Each row comes from the steps of one walk. Every step used is in the known rows, and no mark comes twice. Write the walk behind each row, first mark first.
(in the rows, 128 means zero)
Known rows:
F, G, C, Q, B, X: [135  84 108 135 130  90  93 139 107  64 129 123 146 139 151 121  30 109
 119 148 120 124 143 127 134  91 158  95 117 122 104  99 154 141 149  97
 150 150 132 112 132 116 107 120 118  98 136 142 133 136  56 131 124  76
 137 132 112 130  72 128  97 117 133 111 151]
X, K, D: [150 131 116 130 132 147 143 124 128 160 150 140 125  97 131 140 125 127
 144 153 131 119 164 153 101 130 145 101 127 122  42 126 110 142 130 115
 121 115 129 168 132 128 131 134 133 136 109 132 102 134 125 137 128 128
 112 120 116 114 138 149 169 122 122 140 113]
C, Q, B, D, K, X: [122  34  96 116 117 135 118 136 126 102 137  96 124 101 165 148 144 122
 148 136 112 116 197 107 153 119 151 108 109 104  37 117 161 140 150  98
 127 137 126 150 204 118 121 116 132  95 127 132  35 131 108 140 108 106
  86 111 134 104 104 107 176 136 114  95 135]
C, Q, B: [129 111 116 125 109 119 112 134 117 129 133 119 131 122 145 127  61 123
 132 130 125 117 142 117 123 119 169  89 117 134  86 117 132 138 143 119
 128 136 135 142 144 126 115 119 123 114 148 141 104 128  52 108 111 102
 114 118 103 150 121 118 133 126 118 112 156]
G, C: [147 122 115 118 133 117 111 134 124  93 139 129 139 154 136 113  90 115
 131 136 131 129 124 131 139 122 103 144 125 132  93 118 123 103 125 114
 138 164 136 134  99 119 122 136 107 118 122 133 139 122 141 130 164 114
 166 126 154 133 127 110  84 104 133 143 141]
D, B, X: [121  62 119 126 120 107 110 136 122  64 121 125 132 114 125 139 116 135
 130 137 119 139 129  95 165 106 103 126 133  99 141 113 160 150 130 113
 133 120 116 103 149 133 111 119 144 162 115 116 139 130 140 158  92 106
 127 141 142 138  84 111 122 141 141 129 136]
G, K, D, B, X: [131  28 135 122 120 115 134 130 129  64 131 135 141 110 122 144  91 137
 130 161 127 144 166 115 153  85  66 109 144 112 115 112 150 141 134 106
 132 139 114 129 155 117 110 118 138 175  91 131  99 134 142 130 125 115
 103 140 147 136  87 114 145 117 126 126 136]
B, G, F: [104 158 152 117 127 121 112 127 114 108 117 128 121 138 116 142 176 122
 122 133 132 123 157  83 122 135  97 160 126 135  76 132 159 121 140  66
 131 136 129  95 157 123 134 123  83 129 129 131 143 136 121 135 145 148
 144 163 131 113 115 114  94 132 129 124 139]
Q, B, D, K: [118  38 115 116 113  98 149 121  98 103 132 108 140 118 134 133 111 136
 140 123 113 123 186  61 129 127 127 137 106 107  76 112 167 131 140  67
 135 130 122 123 160 128 121 125 124 123 120 120  83 126 131 129 167 105
  93 119 130 106  97 102 150 108  99 116 131]
B, X, K, D: [140 122 125 136 136 143 137 125 126 127 139 142 124  91 130 150 116 128
 141 154 125 123 155 159 115 125 133 105 132 110  57 117 125 156 134 117
 131 102 125 150 136 121 124 129 155 145 106 127  87 138 119 141 104 128
  95 119 129 107 111 160 182 131 129 134 109]
D, B: [134  70 104 118 112 112 119 136 127 103 136 124 136 124 126 129 140 132
 137 143 130 132 145  75 147 115 118 126 129 112 112 123 135 134 120 115
 124 139 121 134 148 140 123 125 120 152 115 117 155 125 146 146 125 106
 151 141 123 154 116  95 112 126 135 135 151]
C, Q, B, X, K, D: [141 107 117 135 122 134 120 132 119 122 143 135 123  85 145 147  61 124
 145 158 122 117 165 156 109 112 170  72 123 117  20 108 127 166 146 111
 131 104 132 155 146 121 113 121 147 135 120 136  73 140  66 133  89 106
  81 113 116 116 105 158 181 132 122 123 127]
X, K, D, B: [153  79  97 119 120 130 132 134 131 128 157 132 132  97 129 137 143 132
 154 163 134 126 172  95 122 115 134 103 127 108  31 120 120 145 119 105
 116 129 119 179 155 140 126 130 123 160  98 117 130 131 138 143 126 106
 143 135 113 143 127 115 153 118 134 143 139]
B, D, K, X: [128  48 105 115 133 143 135 129 132 106 133 104 120 103 153 148 191 127
 144 134 114 122 186 110 155 131 110 138 118 100  68 124 161 132 140 101
 128 135 123 135 189 118 133 123 140 110 106 124  51 129 160 149 117 132
 103 117 151  83 111 117 171 137 119 107 115]
C, Q, B, G, K: [127 152 148 113  87 118 108 120 108 101 122 128 141 152 143 123  74 127
 109 141 132 117 154  88 113  97  94 113 137 138 107 120 135 126 146  83
 147 149 117 126 177 120 125 116  88 116 129 147  81 136  51  92 152 101
  76 124 119 150 100 108 127 113 103 111 155]
F, G: [137 132 117 138 146 104 125 124 127 130 132 130 141 143 127 120 127 117
 115 144 132 126 152 125 109 109 156 110 122 126 152 126 137 130 128 107
 130 145 123 115 153 136 135 126 115  98 125 130 165 137 123 134 150 107
 159 147  86 114 108 133 109 122 134 118 134]
X, K, D, B, G, F: [123 121 127 113 123 117 115 129 114 102 140 130 124 109 116 149 177 123
 142 166 135 118 199  54 119 124 101 140 127 119   4 124 153 139 129  55
 122 133 124 134 181 134 134 125  83 152 103 125 141 138 132 161 143 127
 161 169 117 128 117 104 112 125 127 138 147]
Q, C: [158  98 110 117 113 114 157 121 118 130 138 121 124 113 122 128 173 128
 140 112 122 118 147 152 137 142 154 130 134 136 125 130 112 111 137 111
 122 127 132 122 129 136 123 135 129 110 137 132 163 118 127 145 127 137
 139 123 114 144 146 133 146 118 128 121 122]
Q, B, D: [127  90 123 121 120 100 134 127 100 135 122 120 147 111 120 146 110 139
 127 114 117 130 159  80  99 113 126 139 114 121 109 111 158 146 148  82
 136 119 135 113 127 126 129 126 122 125 124 124 106 120 108 121 153  92
 113 131 109 127  88 121 145 109 114 114 129]
X, K, D, B, G: [137 121 114 111 106 150 113 124 122 115 144 139 124 113 121 148 146 135
 138 166 136 116 170  78 109 120  94 123 136 102  52 121 138 141 126  70
 131 132 117 147 172 138 126 129 109 166  98 111 113 133 137 147 119 104
 122 150  86 133  91 105 137 132 138 135 132]
C, Q: [114 156 119 136 122 142  97 145 138 113 123 124 111 137 146 134  85 114
 133 139 133 129 128 142 133 115 167 107 112 133 101 127 123 145 127 121
 134 118 123 160 140 126 118 121 118 100 137 130 121 129  87 123  97 105
  94 147 127 136 128 134 133 136 134 118 136]
F, G, K, D, B, X: [137  24 128 132 132  96 135 129 127  73 135 135 151 121 125 136  81 129
 121 172 129 140 186 115 143  74  89  95 139 111 138 110 152 141 137  90
 135 150 110 122 176 123 115 116 130 150  90 131 122 139 136 129 141  95
 126 149 120 128  74 123 132 115 131 123 137]
C, Q, B, X, K: [143 146 109 136 116 118 101 129 105 109 128 124 124  94 160 131  90 122
 135 137 116 112 132 118 121 116 183  96 119 108  58 110 138 178 141 118
 139  88 123 129 156 131 119 122 148 115 140 134 103 139  42 150  80 101
  90 109 127 136 100 140 165 136 117 125 138]
G, C, Q, B, D: [135  94 106 118 119 105  96 144 106  97 128 119 141 132 141 137  45 117
 131 132 121 132 157  88 111 101 136 138  98 131  61 102 144 144 147  68
 148 135 135 141 119 118 115 125  94  92 130 133 100 115  83 124 146  62
 110 146 134 136  92 118 116  97 122 118 144]

Write each row's walk:
[109  72 120 123 125 112 141 129 113  99 126 112 126 129 133 142 133 129
 136 130 120 130 170  81 135 126 117 152 103 106  96 119 163 138 127  74
 139 117 112 134 154 130 128 126 121 115 111 113  96 126 161 137 152 111
  84 144 150  96 104 113 150 114 113 118 117] | B, D, K
[144 164 122 138 133 127 117 125 114 111 127 133 122 100 148 130 149 125
 132 137 120 121 122 131 125 128 149 126 128 104  96 118 133 172 127 124
 138  80 119 117 149 132 131 127 150 133 127 125 127 138  99 163  93 123
 115 116 147 117 108 150 166 139 126 135 116] | B, X, K
[147  35 113 120 125  99 145 127 134 104 151 132 152 135 122 125  97 129
 131 177 141 136 206  92 129  82  98  89 136 124 109 119 131 122 128  86
 122 170 110 154 176 131 124 121 101 134  87 138 141 136 141 113 173  90
 149 152 101 140 106 101 125 102 123 128 150] | F, G, K, D, B
[102 142 143 117 112 110  95 132 104  99 121 119 124 134 125 143 129 118
 127 134 129 116 168  78 117 125 130 130 117 141  38 123 159 127 149  68
 133 143 137 109 174 121 123 117  77 114 143 142 121 138  65 122 133 121
 135 157 112 130 111 112  93 130 117 112 161] | C, Q, B, G, F
[148 122 135 133 133  89 139 117 122 123 132 131 151 158 139 104 117 120
 106 154 137 130 169 114 114  90 115 112 134 136 160 126 129 125 129 103
 135 152 110 121 169 128 141 122 100  89 112 147 141 141 106 110 183 109
 143 136 123 123 118 128 119 103 110 121 140] | F, G, K
[148 116 104 131 121 112 104 130 114  89 131 126 127  97 145 131 149 130
 142 145 121 123 132  85 142 115 135 124 128  90  89 113 140 175 121 116
 134  92 109 126 165 141 126 126 146 154 115 116 149 136 111 176  87 108
 130 126 140 134  99 120 151 136 132 141 131] | D, B, X, K
[132  25 100 110 121 124 140 125 121 108 139 100 131  98 150 144 180 134
 147 125 108 115 197  93 147 131 119 121 122  99  45 117 166 128 152 101
 124 143 131 133 188 118 130 121 145 119 115 131  44 131 139 145 130 125
 113  95 134  97 102 102 171 130 110 101 131] | Q, B, D, K, X
[128 121 161 117 114 146 143 117 131 115 134 144 135 140 116 141  96 134
 116 158 139 127 172 132 106 104  56 118 145 136 104 126 130 109 141  82
 137 157 120 139 151 112 127 124 102 143  95 137  64 136 130  89 164 134
  80 136 116 122 110 128 146 113 114 121 121] | B, G, K, D
[134 156 134 111 122 133  93 129 121  84 129 137 133 167 131 122 104 119
 119 138 133 121 119 102 124 124  73 160 133 126  94 117 137  99 132  83
 152 164 130 117 111 118 122 135  89 126 118 125 129 125 133 136 160 115
 145 141 131 126 103 107  78 112 137 133 135] | B, G, C
[156 146 102 129 120 109  89 135 103  82 135 126 131 110 166 121  64 111
 138 143 118 113 127 121 127 112 165 109 120 112  36 102 128 163 139 110
 146 109 129 133 133 123 115 127 130 108 136 139 118 135  51 153 106  88
 122 109 147 138 103 129 135 120 121 135 144] | G, C, Q, B, X, K
[121  31 123 129 124 129 128 136 131  77 131 133 131 100 116 155  94 137
 139 150 123 140 151 128 151 102  90 108 135 103 113 111 153 140 136 109
 127 129 122 124 144 122 105 121 147 182  98 116 108 129 153 145 105 110
 114 145 126 130  83 123 143 134 142 130 131] | K, D, B, X
[124 114 149 116  98 140 126 121 124 113 137 137 138 135 132 140  49 130
 121 158 138 121 190 126 103  97  85  91 137 141  64 119 128 118 152  72
 139 159 125 151 160 110 117 118  94 130 110 147  46 137  77  80 157 105
  63 133 101 134 106 123 146 110 106 108 142] | C, Q, B, G, K, D
[145 104 102 119 114 109  99 141 115  97 139 120 140 142 151 113  31 113
 137 137 128 117 140 109 129 111 152 106 115 140  51 110 126 122 143 110
 136 162 140 151 113 117 109 126 102 101 141 145 117 125  63 113 137  86
 140 118 126 161 120 109  96 107 121 126 164] | G, C, Q, B
[110 148 134 115  95 138  96 130 113 110 123 128 126 140 137 137  82 127
 120 131 128 111 144  90 108 121 129 114 125 127  89 120 143 130 148  82
 143 135 128 119 157 126 117 119  99 126 142 131  93 133  63 109 109 100
  93 133  80 141  89 111 118 136 126 110 147] | C, Q, B, G
[106  84 138 109 121 118 117 135 123  91 133 130 128 124 102 156 165 127
 136 158 136 129 194  60 130 118  78 141 128 126  40 125 162 119 136  53
 120 152 129 124 171 125 124 122  82 160 103 126 132 134 149 139 152 136
 159 178 116 126 107  95  95 125 132 127 151] | K, D, B, G, F
[127  57 100 115 114  99 113 137 101  71 135 105 137 137 153 129  50 115
 144 136 119 127 182  72 137 116 136 136  92 114  35 103 160 128 139  52
 147 146 124 153 142 121 110 124  99  93 122 127  86 122 107 127 162  79
  88 136 149 116  98  93 122  98 105 115 146] | G, C, Q, B, D, K
[129 122 145 109  93 119 114 118 117  80 124 131 140 153 131 120 135 137
 115 153 137 127 156  54 130  97  51 144 146 120 131 124 142 121 127  77
 143 149 105 119 179 133 130 120  88 146 106 128 112 132 124 116 156 106
 114 148 130 151  99  83 115 115 114 128 145] | D, B, G, K
[142  99  96 128 134  88  96 145 107 102 131 118 151 144 140 133  48 111
 121 140 123 128 170  85 100  87 160 123  97 128  73 100 150 145 150  55
 151 147 132 133 133 121 122 125  86  72 122 134 131 122  79 123 161  47
 137 155 103 130  79 123 100  90 126 110 144] | F, G, C, Q, B, D
[127 166 161 115 103 127 121 113 120 101 120 136 134 156 134 124 123 131
 107 140 137 125 142  93 117 110  56 143 145 134 143 129 136 118 134  94
 147 145 109 112 164 123 137 123  90 127 116 137  96 135 110 107 160 125
  91 134 137 138 107 112 128 115 107 121 130] | B, G, K
